In the rows, 128 means zero.
Known rows, with every way that one mark hangs from another
gulo[moma[niti] vizir]: [148 134 107 151  82 125 156 109 126  98 119 137 144 155 119 121 101 110
 155 116 114 106 115 105 129 133 100 129 154 127 127 113 119 122 114  99
 115 105 124 166 119 172 127 130 134 127 138 125 125  86 127 122 131  96
 110 116 127  99]
vizir[gulo[moma[niti] tefi zuvume]]: [151  90  88 141  76 126 144 138 175  68 110 138 167 161 105 104 107 111
 181  94 102  71 110 116 142 133 110 149 132  97 131 116 152 135 118  99
 135 117 139 163  94 150 141 123 149  98 124 141 103 115 132 148 126  70
 112 148 148  77]
zuvume[nepo niti[moma[gulo]]]: [166 116 112 179  43 139 152 113 137 133 106 141 115 125 112 113 121 131
 148 144 101 118 134 116 129 105  88 142 123 141 122 100  83  99  90  86
  21  89 148 151 114  93 100 166 137 115  95 155 114 110 109 127 144 130
 123 123 122 130]
gulo[moma tefi vizir zuvume[niti]]: [170 101  84 171  69 133 169 109 143  78  96 139 194 178  98  96  83 102
 181  80  93  65  89 113 139 147  86 182 146 113 125 102 144 136 119  82
 126  84 122 167 118 177 126 129 153  98 146 154 105  95 117 125 142  66
 104 146 140  74]
niti[moma[gulo nepo]]: [175 100  99 149  61 125 140 134 141 119 116 146 107 124 106 140 113 133
 158 153  86 113 132 103 124 113 110 143 132 146 123 119 115 103 111 115
  60  99 147 151 112 100 116 151 129 119  82 131 141 102 117 124 130 122
 129 152 117 154]
vizir[gulo[tefi zuvume[nepo]]]: [153  96  98 138  93 122 135 144 175  90 110 127 159 153 105  98 121 109
 174  90 115  83 114 136 140 124 121 144 128 100 115 119 147 146 128 102
 118 115 139 151  97 127 145 123 145  98 116 141 102 135 133 142 121  93
 124 158 140  76]
moma[gulo nepo[zuvume]]: [149 115 113 136  65 106 153 124 141 120 116 160 104 144  91 129  67 123
 163 124 118 105 155 110 117 112  97 158 128 131 145 118  98 103 103 121
  77  98 171 170 106  82 126 141 132 127  81 137 146 105  96 126 137 113
 139 164 110 151]
moma[gulo[vizir zuvume] nepo niti]: [165 108  91 152  22 107 163 124 139 101 117 144 104 152 101 123  64 118
 172 125 103  89 131  78 125 115  92 156 132 131 150  83 116  94  98  83
  58  80 152 199 109 124 115 138 142 125  76 136 144  78 106 114 118  74
 125 143 100 130]
niti[moma]: [157 115 112 146  99 132 130 128 130 125 118 132 119 113 124 137 142 129
 133 146 101 126 119 119 133 121 121 128 139 144 117 134 123 122 118 117
  85 118 126 131 125 119 118 143 123 122 112 128 130 111 127 138 133 136
 125 133 136 149]
vizir[gulo[tefi zuvume]]: [151  94  91 133 107 121 127 139 173  84 116 126 163 148 109 107 123 110
 171  92 109  81 108 135 141 130 124 143 133 101 119 129 158 151 133 113
 139 119 132 145 104 136 145 113 147 102 119 138 106 135 136 145 122  94
 124 158 149  83]
nepo[zuvume[niti[tuput]]]: [132 151 127 155  90 115 151  83 115 145 116 137 126 122 114 118 113 120
 121 113 123 127 137 136 136 105  90 137 135 124 149 137  87 115  79 101
  74 114 144 149 131 122 117 136 127 134 105 144 116 100 108 151 175 139
 135 120 150 150]
gulo[moma[nepo] tefi vizir zuvume]: [175  98  95 155  62 119 171 134 149  79  97 141 185 193  90 104  63 105
 188  78  99  69 102 104 129 144  97 183 141 107 122 104 148 132 132  85
 131  85 133 184 111 166 143 136 149  94 137 142 111  90 122 112 127  51
 109 161 123  72]
niti[moma[nepo] tuput]: [181 125 108 156  60 119 145 130 131 153 119 128 120 124 123 138 146 144
 134 149  79 140 131 114 139  84 114 122 127 132 132 121 113 101  91  88
  45 116 137 143 133 140 128 153 129 117  82 125 123  82 142 122 150 125
 133 120 132 149]
moma[nepo[zuvume]]: [132 137 140 134  80 110 150 126 123 131 119 146 107 141 106 124  87 127
 138 109 134 120 150 121 115 113 106 142 123 115 138 131  98 113 108 111
  91 107 158 176 119  99 135 144 132 120 101 131 119 103 110 122 140 110
 136 142 120 139]
tagu[nepo]: [134 142 137 107 154 136 122 116 131 120 124 136 140 117 142 142 120 126
 103 112 139 110 115 141 120 129 101 131 133 121 115 156 120 144 126 145
 125 128 152 130 137 116 135 112 115 138 149 123 131 117 132 139 134 138
 138 124 139 146]
zuvume[nepo niti]: [135 134 137 166  69 137 148 113 127 140 114 133 123 135 122 104 119 133
 133 126 129 128 138 128 125 107 100 131 112 119 124 101  87 112  96  88
  59 101 144 151 121 105 112 156 141 115 118 153  98 122 116 120 143 121
 124 110 118 111]
nepo[zuvume[niti[moma[gulo]]]]: [143 133 113 160  78 119 150  85 121 124 110 151 117 115 104 123 103 115
 134 124 112 111 136 129 130 117  86 149 143 140 140 137  89 111  86 106
  60 100 151 154 117  99 105 145 126 131  98 147 128 100  93 156 166 142
 132 138 145 164]
gulo[moma[nepo] tefi zuvume]: [154  90 110 145  64 128 163 147 156  89  99 150 174 189 101 107  67 124
 177  92 103  73 117 100 127 140 107 190 111 105 137 100 150 117 124  95
 141 107 146 172 108 142 138 149 147  87 132 151 109 105 118 120 128  47
 112 158 129  90]
vizir[gulo]: [137 118 107 125 119 123 121 134 158  99 129 123 137 128 118 118 142 117
 156 114 118 109 117 141 134 123 128 112 137 107 117 133 134 145 129 129
 130 126 132 138 107 131 147 115 141 120 118 119 111 134 141 141 122 116
 127 137 140  98]
niti[moma[gulo nepo[zuvume]] tuput]: [190 119  95 160  46 110 154 116 139 149 114 142 113 124 102 140 117 134
 151 147  72 126 139 111 137  83  98 141 137 146 141 122 100  90  78  94
  25 108 153 147 122 117 119 154 125 126  62 131 141  73 124 137 159 132
 139 141 132 167]
moma[gulo]: [145 108 105 130 112 125 131 125 146 118 126 141 123 132 110 131 109 122
 150 142 110 113 131 117 130 129 121 146 133 145 137 116 127 116 124 138
 113 122 139 122 118 111 119 128 129 136 108 134 155 130 115 132 125 131
 130 150 118 141]
tagu[kopepiv nepo[zuvume[niti]]]: [142 144 142 115 131 139 113 100 119 109 132 135 143 121 144 141  93 118
  86 106 153  87 101 154 111 118  37 119 126 124 120 152 103 142 118 139
  95 101 182 153 137 105 117 112 134 135 167 111 139  72 123 172 148 136
 134 122 160 160]
moma[gulo[tefi] nepo[zuvume] niti]: [163  90  98 147  41 108 160 110 154 111 109 167 113 144  85 120  56 123
 163 113 107  88 175  90 122 100  82 168 134 126 157 118 103  94  85  87
  56  89 184 186 104  90 112 129 125 107  69 152 148  85  92 136 144 107
 138 161 119 155]

Rows
[177 123 108 186  33 134 156 106 138 152 109 134 122 126 115 113 135 137
 145 147  88 128 136 120 139  85  89 133 123 141 134  96  81  91  71  71
   4  98 145 142 120 111 104 167 136 117  85 154 112  98 121 127 159 131
 127 113 127 131] -> zuvume[nepo niti[moma[gulo] tuput]]
[196 118  81 162  76 118 143 111 140 140 119 126 133 118 114 139 146 124
 149 152  65 127 116 117 149  97 108 128 154 156 127 123 118 108  98 102
  46 113 124 120 130 149 119 137 121 135  84 126 148  86 139 134 151 146
 130 134 136 151] -> niti[moma[gulo[vizir]] tuput]
[168 129 108 174  53 133 150 106 122 147 117 130 120 117 125 127 142 142
 133 143  83 133 126 117 135  93  93 129 124 125 138 115  96 103  76  82
  37 102 135 146 138 137 112 153 141 113  89 138 107  88 129 125 160 123
 127 103 140 144] -> zuvume[niti[moma[nepo] tuput]]
[156 125 125 178  50 141 150 113 127 138 106 135 115 123 120 110 132 135
 139 137 113 125 133 124 129 104  94 132 121 134 118 106  85 104  91  78
  30  94 144 154 120 100 105 167 135 113 105 154 101 110 115 127 144 127
 123 114 124 125] -> zuvume[nepo niti[moma]]
[172 104 101 154  85 118 155 125 150 104 100 123 171 169  99  94  93 101
 165  76 119  83 109 125 140 131 106 166 144 120 109 111 144 142 137  84
 104  90 127 160 117 144 134 126 138 105 132 152 115 116 123 121 122  97
 122 162 125  81] -> gulo[tefi vizir zuvume[nepo]]
[165 116  92 172  70 137 142  99 127 116 116 134 123 113 113 124 130 123
 146 144  85 113 115 117 132 121  93 141 145 144 125 118 104 114  99 103
  56  89 130 137 128 124 100 140 137 125 101 142 125 103 111 133 147 132
 120 124 134 143] -> zuvume[niti[moma[gulo[vizir]]]]
[149 147 139 119 127 136 115  97 118 120 136 132 146 121 144 140  97 118
  84 107 145  93 100 156 115 110  35 116 124 125 125 150 100 137 108 131
  85 106 180 150 141 116 121 111 133 134 161 110 138  69 130 173 154 136
 135 116 165 161] -> tagu[kopepiv nepo[zuvume[niti[tuput]]]]
[171 101  93 149 112 133 151 117 152  93 108 139 187 166 101 107  98 103
 170  88 102  90 117 122 133 136 105 156 162 120 109 132 144 145 139 108
 141 103 126 142 117 169 141 115 133 101 149 137 122 109 131 122 136 103
 115 153 136  81] -> gulo[moma tefi vizir]
[165  79  94 139  63 118 151 143 162 104 108 150 137 163  91 118  68 126
 179 115  97  85 136  97 124 123 107 183 117 124 141 101 139 108 120 110
 101  96 161 161 108 103 127 137 141 104  91 148 139 114 107 114 120  81
 131 174 109 125] -> moma[gulo[tefi zuvume] nepo]
[165  88  94 164  77 137 147 117 145 103 101 134 163 142 110 109 109 121
 150 105  91  82 108 112 142 132 101 176 125 121 130 114 144 125 114  89
  97 100 129 144 126 134 110 137 142  94 119 160 113 110 112 140 141  96
 120 146 148 122] -> gulo[tefi zuvume[niti[moma]]]
[152 139 137 123 121 141 112  99 117 110 131 137 140 115 141 144  96 117
  89 112 143  89  98 152 113 117  34 121 130 129 117 155 100 139 114 134
  80 100 180 155 135 102 114 117 131 132 162 110 138  67 120 177 150 137
 132 126 163 166] -> tagu[kopepiv nepo[zuvume[niti[moma]]]]
[177 133 111 157  55 112 152 116 126 157 116 135 115 123 115 139 133 136
 135 138  86 137 138 117 138  82 103 130 132 134 137 131 101 100  81  84
  35 114 143 153 130 128 129 155 123 124  77 127 122  74 131 133 161 131
 137 127 141 159] -> niti[moma[nepo[zuvume]] tuput]
[127 124 118 145  59 130 159 131 129  92 112 141 141 166 126 123  85 121
 152 121 117  91 109  91 132 145 110 156 112 123 154  85 134 100 102  93
 129 120 130 173 110 154 120 154 141 122 135 140 119  94 115 135 127  59
 108 119 132 110] -> gulo[moma[niti] zuvume]
[203 114  85 162  49 112 150 120 140 143 119 132 122 128 106 138 131 131
 158 149  65 127 126 108 142  86 104 132 144 148 130 115 111 101  90  93
  29 100 136 144 126 138 126 146 128 124  69 125 141  76 137 123 147 128
 134 138 125 148] -> niti[moma[gulo[vizir] nepo] tuput]
[147 141 129 171  62 133 154 109 128 160 117 126 130 133 127 107 134 139
 130 128 115 138 140 131 134  89  99 126 111 119 135  99  85 103  79  76
  41 108 140 145 130 125 116 156 139 117 107 150  97 109 131 120 155 126
 127  99 126 111] -> zuvume[nepo niti[tuput]]
[188 115  88 155  76 124 141 115 143 147 121 131 128 115 117 142 148 133
 144 160  67 133 124 114 147  93 114 132 138 155 137 120 120 100  92 105
  51 124 128 113 128 136 117 144 121 132  81 128 147  94 136 140 152 144
 131 133 139 159] -> niti[moma[gulo] tuput]
[174  90  76 156  85 123 148 111 154  94 109 137 158 148  93 110  89 104
 175 110  91  79 110 112 137 137  95 176 150 138 131 107 139 127 120 108
  99  88 132 140 117 134 114 118 139 119 110 150 144 115 108 130 133 108
 120 164 128 117] -> moma[gulo[tefi vizir zuvume[niti]]]
[170  98  88 153  87 125 163 124 148  77 100 135 195 183  99 105  81  97
 180  82 101  69  94 113 139 151 103 179 149 117 119 108 156 139 136  97
 146  95 120 159 114 175 139 127 142 102 149 146 118 101 123 125 130  68
 108 158 136  72] -> gulo[moma tefi vizir zuvume]
[138 141 121 159  83 122 149  86 116 128 111 144 118 115 109 124 112 116
 125 119 120 117 134 132 129 117  87 141 142 133 137 141  88 115  87 103
  64 103 148 157 123 105 110 142 127 128 103 145 119  98  97 154 166 142
 132 129 149 161] -> nepo[zuvume[niti[moma]]]
[204  93  84 158  54 120 148 126 155 143 113 140 133 130 104 133 127 137
 158 146  58 122 139 108 141  83 104 150 134 142 134 121 122  99  91  92
  39 110 146 133 126 126 124 145 126 110  68 136 138  85 134 127 150 126
 132 148 132 152] -> niti[moma[gulo[tefi] nepo] tuput]
[130 133 134 141  48 109 155 115 122 129 119 151  94 136 113 125  79 131
 130 115 133 117 164 100 119 102  93 134 125 113 155 121  91  96  84  81
  65 100 168 198 119 105 119 141 128 118  87 138 120  80 104 131 141 103
 133 124 121 152] -> moma[nepo[zuvume] niti]
[141 145 146 103 145 132 109 111 121 112 138 134 142 125 142 144  90 115
  87 104 157  90 104 155 111 121  48 117 128 126 118 156 111 145 128 146
 110 112 182 151 133 105 125 109 128 136 170 105 146  77 127 171 140 138
 135 132 157 159] -> tagu[kopepiv nepo[zuvume]]
[148 130 127 143  51 116 152 124 127 147 129 133 104 136 129 128 112 149
 129 131 109 136 157  94 130  85 105 120 115 112 156 105 105  91  80  73
  59 115 150 175 133 139 125 140 133 117  84 130 117  79 133 116 139 100
 133 103 120 135] -> moma[nepo niti[tuput]]
[131 155 138 124 132 128 136  86 121 121 115 147 135 114 132 136 102 117
 100  98 145 102 120 148 121 123  77 139 140 119 125 162  91 138 100 130
  96 113 165 150 136 101 127 119 117 141 137 133 122 104 110 153 156 144
 143 123 148 162] -> tagu[nepo[zuvume[niti]]]
[138 119  97 147  71 129 141 132 153  76 115 132 152 156 113 110 117 113
 178 109 106  85  95 127 137 138 110 138 126 100 131 104 134 132 110 108
 129 114 130 164  99 149 140 140 158 113 124 132  93 116 127 142 129  71
 110 128 144  78] -> vizir[gulo[moma zuvume[niti]]]
[175  91  83 140 118 122 137 117 158 105 117 138 156 143  92 118 102 106
 167 115  97  94 127 120 133 131 109 160 157 141 119 128 139 135 134 127
 111 101 134 123 118 129 124 107 128 121 112 139 156 126 120 128 128 134
 127 168 123 122] -> moma[gulo[tefi vizir]]
[156 112  84 147  61 114 150 110 138  98 121 135 121 140 109 125  88 108
 159 130 106  90 119  91 137 130  99 148 146 145 148  93 127 103 102  96
  80  97 136 165 114 138 107 126 130 137  97 138 153  92 105 134 120 100
 122 138 117 136] -> moma[gulo[vizir zuvume] niti]
[160  96 103 150  89 135 155 118 154 114 113 146 172 158 115 115 105 128
 152 109  94 103 143 104 140 114 104 155 133 115 143 122 136 112 102  89
 121 126 144 140 122 163 129 128 127  98 132 148 124 100 133 135 149  97
 117 128 145 108] -> gulo[moma[niti[tuput]] tefi]
[175 117  96 174  46 132 151 105 130 140 118 135 120 118 116 128 134 139
 144 149  73 127 129 111 136  94  91 139 126 135 142 108  98  98  75  86
  30  98 141 144 132 127 108 151 142 118  81 140 119  88 123 127 160 123
 129 114 135 148] -> zuvume[niti[moma[gulo nepo] tuput]]
[147 155 133 132 119 127 139  81 123 130 114 145 136 109 133 141 113 118
  99 106 129 107 120 147 124 113  72 136 140 125 126 164  88 132  88 121
  73 113 164 148 138 109 125 124 114 140 128 133 123  90 116 156 166 149
 143 121 155 170] -> tagu[nepo[zuvume[niti[moma tuput]]]]
[172 105  97 172  69 125 162 112 145 105  97 125 172 163 100  89  95 102
 164  78 110  81 106 123 138 129  91 170 141 115 115 103 130 137 120  71
  81  76 127 165 121 144 121 132 146  99 128 160 104 109 116 122 135  93
 119 148 130  81] -> gulo[tefi vizir zuvume[nepo niti]]
[149 138 117 148  78 114 156 128 126 115 111 118 139 159 114 109 103 105
 153 101 133 103  98 124 135 134 115 140 137 126 117  98 126 131 128  95
  96  95 118 169 115 142 129 142 139 130 130 136 116 107 124 116 117  94
 119 137 113  90] -> gulo[vizir zuvume[nepo]]
